Each row was made from one walk, in order. Every step used is in the known rows, and no mark comes twice. Write each row's walk.
Known rows:
kase-ribon-devis-kekel: [-11 -29 -52 -12  27  31 -17   8   8   7 -11  27   2 -19  21 -29  -8  26
 -23]
devis-ribon: [ -9 -25 -20  16  17  16  -7  18   4   5 -16  25   3 -17   7  19 -51  15
   0]
kase-kekel-tokuz-ribon: [  1  39  -8  25  39  33   5   4  -8  10 -25  25   4 -13  22  12  15   8
 -27]
rula-tokuz: [  4  36  -4  -4   9  17   2   9  18  -6 -19  32  -8 -24  -5   4 -18  22
 -29]
ribon-devis: [ -1   5 -31   5  20  14 -26  10  11   1 -23  33 -17 -15  18  -7 -13  25
 -18]
kekel-kase-ribon: [ -5  -7 -15   7  35  18  -2   9  19  15 -28  37  18 -20   3 -17 -24  26
  -7]
devis-ribon-tokuz-kekel-kase: [-13   8 -17   6  18  10   1   7  11 -12 -30  29  -1 -25 -18  22 -75  28
   6]
kekel-devis: [-10 -23 -11   5  40  30 -11   9   5 -11   0  13 -10 -20   1  10  -4   3
   0]
kekel-tokuz-ribon-devis: [  2  17 -15  10  41  33 -30  -2  11   4 -24  27  -2 -15  52 -18  10  15
 -24]
ribon-devis-kekel: [-11  12 -41   2  35  23 -14   1   7  -6 -15  22 -16 -20  16 -10   3  20
 -21]
tokuz-kekel: [-11 -10  -8  12  18  23  -2   0  -3   3 -10  21 -23 -14 -20  21  -5  17
  13]
kase-kekel: [ -2  28 -14  24  24  19  13  16  -8   7 -23  27  -5 -12 -10  27  -2  12
 -19]
tokuz-ribon-devis-kekel: [ -5  20 -46   4  44  34  -6   8   5  -4 -29  21 -12 -20  33 -27  -4  13
 -47]
devis-ribon-tokuz: [ -9   3 -18   4  16  12  -7  24  13 -15 -24  23   2 -19  -4  22 -71  22
  -7]
kekel-tokuz: [ -3   7  10  17  37  28 -24  -1  11   6  -7  20   1 -12  23  11  18  11
   7]
tokuz-ribon: [  1  11 -16  14  37  31  -1  20   8   2 -30  20  -5 -13  21  -9 -10   8
 -35]
rula-tokuz-ribon-devis: [ 10  47 -30 -11  13  21  -4   7  18  -8 -36  39 -11 -27  25 -26 -27  26
 -60]
tokuz-kekel-devis-ribon: [-20 -45 -22   5  23  28  -4  -6 -10  -7   1  16 -19 -24 -14  23 -33  11
  22]

Which walk is each row?
[ -3  -4 -31   0  31  14 -14   4  20  14 -34  45  13 -22  16 -29 -29  34
 -15] => kekel-kase-ribon-devis
[-15  15  -5  12  54  39  -5  -8   6  -2   3   6   0 -18  15   6  34   5
   1] => devis-kekel-tokuz
[ -4  31 -43   7  52  29  -2   2  11  -2 -38  27  -5 -24  32 -33  -8  17
 -46] => tokuz-ribon-devis-kekel-kase
[-11 -13 -29   0  21  18  -7 -11   6  12 -25  40  -7 -22  -8 -13 -23  34
   5] => tokuz-kekel-kase-ribon-devis
[ -2  23 -12 -12   8  18  10  -9  16   2 -23  42  -4 -31 -18  -8 -30  34
 -15] => rula-tokuz-kekel-kase-ribon
[-12  21 -13  12  60  46  -1  -5   5  -2  -7   5   2 -19  28  -7  31   2
 -18] => devis-kekel-tokuz-ribon
[ -5  15 -13  -2  35  15  -2  14  26   0 -35  35  18 -22  -5 -14 -39  32
 -13] => kekel-kase-ribon-tokuz
[ -2  33  -1  25  32  26   0   2  -6  11 -16  26   3 -11   9  25  17  11
  -8] => kase-kekel-tokuz
[ -9   0 -17 -12   5  23   5 -10   3 -14  -6  28 -17 -33 -16  12 -40  21
  -7] => rula-tokuz-kekel-devis-ribon
[-16   3 -26   5  52  30  12  -1  12   5 -15  20  13 -24  -1 -16   0  17
 -11] => devis-kekel-kase-ribon
[-17  21 -24  -3  52  28  12   4  18  -7 -20  18  13 -26  -8 -13 -12  22
 -16] => devis-kekel-kase-ribon-tokuz
[ -5  13 -10 -13  11  25   4 -10   6 -15  -6  26 -22 -30 -20   9 -16  19
 -10] => rula-tokuz-kekel-devis
[  8  44 -13  -4  17  26   8  11  17  -7 -30  31  -6 -25  12 -13 -22  17
 -53] => rula-tokuz-ribon
[-11  -7 -29  17  29  24  11  11 -15  -2 -11  22   0 -20  -4  28 -29   6
 -10] => kase-kekel-devis-ribon
[-10  27  -4  -2  20  18  -3  12  11 -22 -22  19 -21 -17 -30  24 -29  25
   0] => ribon-tokuz-kekel
